What can hang from each mark:
kovin: gefivag musuz zelo
kesu: pasol zelo
sodose: fural gefivag musuz
safal: kovin
sadu: mipuv pasol
nesa: sadu
zelo: kesu kovin sodose
musuz: kovin nated
pasol: kesu sadu
sudeg: saker
saker: kesu
gefivag: kovin nated sodose

Every row comes from one small tree of marks. The marks that hang from a mark follow it in brackets, in alphabetical order. Every link used is in the known rows. Which tree was each row made from?
Known rows:
sodose{fural gefivag musuz}: [  8  44   5 -44  18 -30 -31 -20 -49 -39  62  16  31  12  53   3  25 -12
 -19 -39  12 -29  47  49  53  -1  19  47   3 -45 -20  18]
zelo{kesu{pasol{sadu}} kovin}: [ 21 -11 -17 -21  30  31  -5 -21 -36 -37 -17  36  14  37  36  -2  -2  29
  14   8  35 -58  12  83   6 -23  36  31  29  11  -1 -13]
kesu{pasol}: [ 26  42 -36 -35  38 -31 -10 -26 -51 -58 -22  19  33  27  25  43  24  23
  16   6  29 -64  -1  54  19 -21  35  27  35  34  -7  19]
kovin{gefivag zelo{kesu{pasol{sadu}}}}: [ 38  23 -34 -24  31  58 -41 -44 -60 -30  -1  51  15  39  46  -1   1  21
  17  -8  10 -57  17  18  -5 -18  43  13  28  34  -7  25]
nesa{sadu{mipuv pasol{kesu{zelo{kovin}}}}}: [ 11 -16   5 -11  29 -32 -17  -6 -24  -1 -45  28  12  54  96  -2   9  22
   7 -12  15 -70  21  92   2 -15  21  13  47  27 -17  14]
zelo{kesu sodose{fural gefivag{kovin} musuz}}: [  3   8  14 -42  23  37 -37 -33 -48 -27  27  26  10  28  67  -5  25   8
 -17 -19  44 -27  31  55  53  -3  30  38  12 -57 -21 -11]
saker{kesu{pasol zelo{kovin{musuz}}}}: [ 23   2  -5 -11  26   3 -11 -32 -45  11 -26  17  26  34  24  25  29  37
  25  16  34 -58  -1  28   2 -21  43  10  30   5  -1   5]
sudeg{saker{kesu}}: [ -7  17 -18 -10  48 -27 -16 -40 -54 -22 -37  13  10  29  33   0  33  27
 -32 -25  31 -74  -1  51  32  20  20  17  30  17   7  28]
musuz{kovin{zelo{kesu sodose{fural}}} nated}: [ 48  -6  50 -33  49  10 -26 -10 -64  19 -19  52  18  43  68  13   3  44
 -17 -16  37 -26   7  35  21 -27  34  23  28 -46 -12  -2]
sudeg{saker{kesu{pasol zelo{kovin sodose{fural musuz}}}}}: [  1  14  12 -15  22   3 -20 -34 -46   2 -15   8  20  32  45  -9  32  28
  14  10  48 -55  13  22  18  15  21  13  24 -32   1  13]
kovin{gefivag}: [ 19  37 -31 -54  50   6 -26 -34 -57 -47  -8  29  24  35  30  20  23  12
 -23 -20  18 -63   2  37  37 -13  35  27  27  29  -7  31]
zelo{kesu}: [  7  15 -19 -32  44   8 -16 -28 -48 -52 -16  34   6  39  43  15  14  26
 -22 -27  34 -52   2  71  26  -5  34  41  25  17  -1   2]
kovin{gefivag zelo{kesu}}: [ 34  23 -26 -40  40  59 -44 -42 -54 -28   2  51   5  52  53  -1   5  20
 -10 -28  20 -48  10  21   8 -10  40  22  21  22  -3  28]
pasol{kesu{zelo{sodose{fural}}} sadu{mipuv}}: [ -7  16   0  21  23 -14 -31 -21 -67 -26 -38  28  24 -12  72  -2  24  23
  20 -12  -4 -60  18  55   5  -9  29  16  45  28 -22  -5]
sadu{mipuv pasol{kesu{zelo{kovin{gefivag{nated}} sodose}}}}: [ 23  26  14 -11  43  27 -37 -22 -32  -5 -51  28   3  47  97  -1  24  30
  -6  -2  40 -56  25  69  11   4  45   2  34  14 -28  -2]
sudeg{saker{kesu{pasol}}}: [  0  21 -24  -6  44 -25 -10 -42 -53 -23 -38   9  17  30  29   8  31  29
 -10  -6  35 -79   0  46  24  20  27  11  33  19   3  29]
gefivag{nated}: [ 23  29 -22 -41  52 -32 -12 -28 -46 -53 -35  31  15  21  31  15  60  17
 -33 -25  30 -42  -8  55  56 -26  19  32  28  32   1 -10]
gefivag{kovin}: [ 24  18 -30 -38  47 -54  -8 -27 -48 -47 -42  27  17  34  36  22  43  11
 -22 -16  29 -62  -4  71  48 -29  26  27  38  32 -11   1]
pasol{sadu{mipuv}}: [  6  37 -20 -17  38 -34 -24 -16 -57 -42 -38  29  28  11  59   8  22  14
  -7 -21  -6 -72  16  88  20 -21  17  25  42  43 -17   6]
zelo{kesu{pasol} sodose{fural gefivag{kovin} musuz{nated}}}: [ 21  10  26 -40  25  38 -30 -30 -53  -9  27  26  22  28  68  10  25  22
   3  11  49 -23  29  46  51  -7  40  29  21 -71 -25 -15]
pasol{kesu{zelo{kovin{gefivag{sodose}}}} sadu{mipuv}}: [  6   6 -11  13  27  -7 -26 -29 -64 -22 -38  32  22   4  64 -26  30  16
  19  -5  -7 -72  13  48  11 -19  29   9  46  40 -18  -3]
gefivag{kovin{zelo{kesu}} nated sodose{fural musuz}}: [ 50   2   0 -36  29 -10 -16 -46 -59 -24 -11  49   4  29  65 -40 103   4
 -19 -10  42 -19  24  21  75 -39   3  27  25 -16 -17 -53]
musuz{kovin{gefivag{sodose}} nated}: [ 46  12  24 -51  63 -26 -14 -19 -79   0 -24  37  38  37  40  12  36  28
 -30  -6  25 -55  -7  21  56 -33  31  16  35 -18 -17  14]
sadu{mipuv pasol{kesu{zelo{sodose{gefivag musuz{nated}}}}}}: [ 14  48  27  -6  30  -9 -47 -15 -42   2 -25  19  16  35 114  13  16  27
  -1 -14  21 -47  31  67  11   9  40   6  36 -11 -37  13]
zelo{kesu{pasol} kovin{gefivag{sodose{fural}} musuz}}: [ 36  -7   1 -50  25  92  -9 -37 -47 -19   4  34   7  53  39 -16  25  19
  10  19  52 -55  18  39  29 -14  39  25  21 -23  -2 -14]
kesu{pasol{sadu{mipuv}} zelo{kovin{gefivag} sodose{fural}}}: [ 28  26  17 -32  18  42 -33 -17 -46 -10 -11  23  37  22  62   7  13  26
  54  43  29 -53  22  39   1 -28  37  12  37 -10 -10  -4]
nesa{sadu}: [  7  -7 -26 -46  35 -50  -9 -16 -42 -38 -29  29  27  35  44  15  25  13
  -7 -24   7 -67  -5  67  31 -35   7  33  43  35   0  26]
pasol{kesu{zelo{kovin sodose{musuz}}} sadu{mipuv}}: [ -6   7  -2  11  12  -2 -33 -22 -54 -16 -43  28  23   3  74 -22  17  18
  28 -12  -2 -57  13  53  -2 -21  22  12  44  16 -25  -5]
sodose{fural gefivag musuz{kovin{zelo{kesu}} nated}}: [ 38  13  53 -32  22 -17 -33 -10 -57  17  62  37  27  32  75  -9   4   5
 -21 -40  15 -11  50  32  41  -8  24  34   2 -88 -26   9]
musuz{kovin}: [ 26  15  -2 -32  48 -56  -6 -13 -57 -33 -31  29  28  36  28  22  12  16
 -16 -28  27 -62  -2  56  30 -26  26  26  26   7 -15  20]
safal{kovin{gefivag{nated sodose{fural}} musuz zelo}}: [ 36  22 -12 -47  27  13  -7 -16 -65 -18 -27  39  -1  40  62 -27  60  11
 -22 -13  20 -44  12   0  46 -35  13  19  11   5   9   3]

Write each row's tree:
[ 51  25   1 -45  28  61 -39 -45 -73 -10  29  48  21  42  64 -14  38  22
  10   3  25 -32  29 -10  26 -16  30  23  23 -25 -18   5] => kovin{gefivag{sodose{fural musuz{nated}}} zelo{kesu{pasol}}}
[ 14  34  16  -3  35   8 -41 -16 -28  -9 -32  18   7  41 104   9   6  27
   3  -8  32 -57  32  87   4   8  45   6  32   6 -26  12] => sadu{mipuv pasol{kesu{zelo{kovin sodose{gefivag}}}}}
[ 33   7 -15 -61  49  25 -16 -26 -33 -32 -17  34  13  45  32  -5  31  14
 -29 -11  38 -48   0  55  48 -28  29  28  22  10   1  -1] => zelo{kovin{gefivag{nated}}}
[ 14  28   7 -57  15   8 -36 -18 -35 -25 -15  21  27  38  53   6  27  22
  21  -3  39 -33  -9  25  13 -36  18  30  29 -20  -2   5] => kesu{zelo{kovin sodose{musuz}}}
[ 32  28 -22  -9  28  22 -33 -31 -51 -29 -22  46  11  37  67   6   4  28
  23 -10  14 -54  19  58 -10 -16  32  18  35  31 -10   9] => kovin{zelo{kesu{pasol{sadu{mipuv}}}}}
[  6  -6  -9 -10  36 -39 -15 -12 -35 -15 -50  28  13  46  90   7  13  19
  -8 -23   8 -78  22  98  12  -9  21  15  48  39 -25  21] => nesa{sadu{mipuv pasol{kesu}}}
[ -1   1 -11   9  12  -8 -34 -31 -54 -26 -20  29  24 -15  46 -27  34  11
  18 -21  -2 -43   5  24  20 -31  21  14  33  15 -10  -7] => pasol{kesu{zelo{kovin sodose{gefivag{nated} musuz}}} sadu}
[ 49  30  20 -66  27  86 -53 -33 -67  16  -7  43  14  37  64   6  28  24
  -9 -15  18 -29   7 -12  22 -26  32  10  32 -25  -3  18] => kovin{gefivag musuz{nated} zelo{sodose{fural}}}
[ 26  -4  23 -52  25  98 -32 -27 -32   2  -5  26   7  44  58   8   3  35
  10  15  55 -34   0  55  30 -19  46  19  27 -52   2  -6] => zelo{kesu{pasol} kovin{musuz{nated}} sodose{gefivag}}
[ 44  26  -5 -45  18  25 -16 -28 -36 -18 -20  23  24  43  31  11  38  16
  38  24  38 -48  -7   9  15 -33  36  10  30   5   6   1] => kesu{pasol zelo{kovin{gefivag{nated} musuz}}}
[ 60   0  -2 -29  29  16  -8 -50 -60 -19 -35  45  -3  29  53 -26 104  12
  -2   8  48 -32  14  21  67 -40  14  13  33   1  -4 -55] => gefivag{kovin{musuz zelo{kesu{pasol}}} nated sodose{fural}}
[ 42  19   8 -33  43 -12 -35 -26 -51 -17 -24  40  21  32  48   8  21  18
  -8 -29  31 -39   1  29  31 -37  26  12  21  -7  -9  18] => musuz{kovin{zelo{sodose{gefivag{nated}}}}}
[ 28 -10  43 -50  23 101 -26 -20 -35   7  17  26   7  37  63   4   4  33
   6  18  59 -26  21  59  35 -11  46  27  19 -75   0 -18] => zelo{kesu{pasol} kovin{musuz{nated}} sodose{fural gefivag}}
[ 35  29  -6 -45  22 -16 -32 -27 -60 -14   2  39  31  48  45  -7  13   0
  -2 -40  13 -48  16   8  15 -26  18  19  17 -15 -29  34] => sodose{musuz{kovin{gefivag zelo}}}
[ 12   4   4 -23  26  16 -32 -27 -55  -9 -20  29  21  23  53  -2  22  27
   7 -10  23 -40  -9  11  16 -17  36  18  35  -9 -15   9] => pasol{kesu{zelo{kovin{gefivag} sodose{musuz{nated}}}}}
[ -2  27 -10  -8  35  -9 -24 -43 -54 -14 -41   6  20  27  37  10  34  36
  11   8  42 -69  -8  21  16  14  27   5  35   8  10  27] => sudeg{saker{kesu{pasol zelo{sodose}}}}
[ 10 -16  13 -19  18   3 -24 -11 -26   9 -58  25   9  53  97  -4  15  22
  15  -9  20 -68  14  78   1 -19  19   6  50  15 -16  12] => nesa{sadu{mipuv pasol{kesu{zelo{kovin{musuz} sodose}}}}}
[ 28  37   3 -22  13  -9 -36 -28 -60 -13 -25  17  42   2  47  27  38  21
  49  28  12 -48  -5  12  19 -44  33   0  48   3  -1   3] => kesu{pasol{sadu} zelo{sodose{gefivag{kovin{musuz{nated}}}}}}
[ -6   9 -13  18  21 -23 -26 -26 -74 -40 -28  28  28 -24  44   1  27  22
  18 -16  -4 -57   8  29   7 -20  27  21  41  36  -9  -1] => pasol{kesu{zelo{sodose{fural}}} sadu}
[ 34  19  14 -45  37 -46  -2 -27 -67 -34  -6  31  28  15  41 -21  92   4
 -25 -16  38 -32  18  21  80 -35  -1  36  17 -27 -21 -31] => gefivag{nated sodose{fural musuz{kovin}}}
[ 16  34 -13   2  34 -37 -23 -21 -46 -38 -34  22  14  27  59  22  20  25
  -4 -21  22 -61  14  52   0  -3  40  16  33  41 -12  17] => sadu{pasol{kesu{zelo}}}
[ 29  31 -20 -58  35  35 -22 -41 -54 -29 -28  32  11  34  27   1  56   1
 -29 -27  20 -53  -6  15  52 -21  27  15  27  20  -1   8] => kovin{gefivag{nated} musuz}
[ 53  -2  24 -12  42 -19 -18 -12 -67  13 -29  53  28  37  54  11  -1  38
   3 -10  15 -43   5  37   6 -36  33  13  37 -12 -14   5] => musuz{kovin{zelo{kesu{pasol{sadu}}}} nated}
[  1  17  -4 -22  31  -4 -34 -35 -58   1 -21  19  30  22  40  22  40  36
   1 -10  28 -47  -3  16  15 -16  32  19  26  -3 -10  11] => saker{kesu{zelo{sodose{musuz}}}}
[ 22  20  21 -39  22 -52  -7  -7 -59 -23  19  27  34  30  44   1  21  -1
 -14 -35  25 -39  35  43  36 -14  13  43  10 -46 -32   6] => sodose{fural musuz{kovin}}
[ 19   2  21 -54  22  74 -36 -25 -32  -4  17  28  18  45  64  -1   1  32
  10  12  53 -25  12  53  32 -18  39  28  19 -68 -14  -3] => zelo{kesu{pasol} kovin sodose{gefivag musuz{nated}}}
[ 36   8   8 -11  34  15 -30 -22 -58  -7 -42  46  20  40  65   5  -6  32
  23  -7  27 -57  13  50  -6 -28  31   7  32  -2 -21   9] => musuz{kovin{zelo{kesu{pasol{sadu{mipuv}}} sodose}}}
[ 54  32 -14 -50  47  31 -36 -47 -67 -32   2  47  15  25  49 -16  72  13
 -19 -13  24 -36  16  -3  54 -30  20  20  22  17  -2  -1] => kovin{gefivag{nated sodose{fural}} zelo}
[ 36   7  -7 -16  31  18 -29 -33 -52 -17 -37  44   9  34  74   2  25  23
  15   7  32 -50  23  67  16 -27  31  14  40   9 -20 -16] => gefivag{kovin{zelo{kesu{pasol{sadu{mipuv}}} sodose{fural}}}}
[ 22  32   6 -36  46 -26 -21 -21 -44 -45  34  22  19   5  44  10  46   2
 -38 -28  25 -27  33  64  74  -7  26  39   7 -16  -1  -6] => sodose{fural gefivag{nated}}
[ 31   1  20 -74  31  89 -26 -27 -39 -10 -15  31   9  35  42 -11  41  16
 -20   0  52 -35   9  34  51 -27  27  24  20 -35   1 -17] => zelo{kovin{gefivag{nated} musuz} sodose{fural}}
[  5  19 -13 -22  34  51 -29 -31 -55 -40 -39  31  18  25  60  18  11  39
  21  14  35 -60   6  70  10 -13  39  22  39  12 -16  -6] => zelo{kesu{pasol{sadu{mipuv}}} sodose}
[ 13  37  -7   2  46 -21 -24 -17 -41 -29 -49  23   6  41  91  17  11  25
 -18 -23  24 -71  33 101   7  13  40  14  37  36 -35  13] => sadu{mipuv pasol{kesu}}
[ -4  20 -18  28  25 -42 -25 -22 -64 -32 -45  29  23  -5  64  -3  21  16
  18 -22 -16 -70  11  60   2 -11  28  14  48  53 -19   4] => pasol{kesu{zelo} sadu{mipuv}}
[ 34  14  -6 -46  37 -35  -8 -24 -53 -14 -50  29  13  37  43  19  51  12
 -25 -15  23 -53 -10  56  51 -35  24  18  46  10  -8  -6] => gefivag{kovin{musuz{nated}}}
[  8 -15 -22 -14  33 -47 -10 -18 -41 -30 -40  28  18  35  62  11  17  18
 -10 -28   8 -74  12  74  14 -20  19  20  44  47 -12  26] => nesa{sadu{pasol{kesu}}}
[ 32  21  29 -50  36 -49  -9 -17 -78 -18   7  28  40  20  52  -4  62  15
 -19 -11  26 -37  19  25  63 -31   6  38  26 -44 -24 -11] => gefivag{sodose{fural musuz{kovin nated}}}
[ 15  30  29  -2  34   9 -38 -11 -29  -7 -18  18   7  36 108   7   6  25
   0  -6  36 -51  44  90   8  11  46  12  28  -9 -28   4] => sadu{mipuv pasol{kesu{zelo{kovin sodose{fural gefivag}}}}}
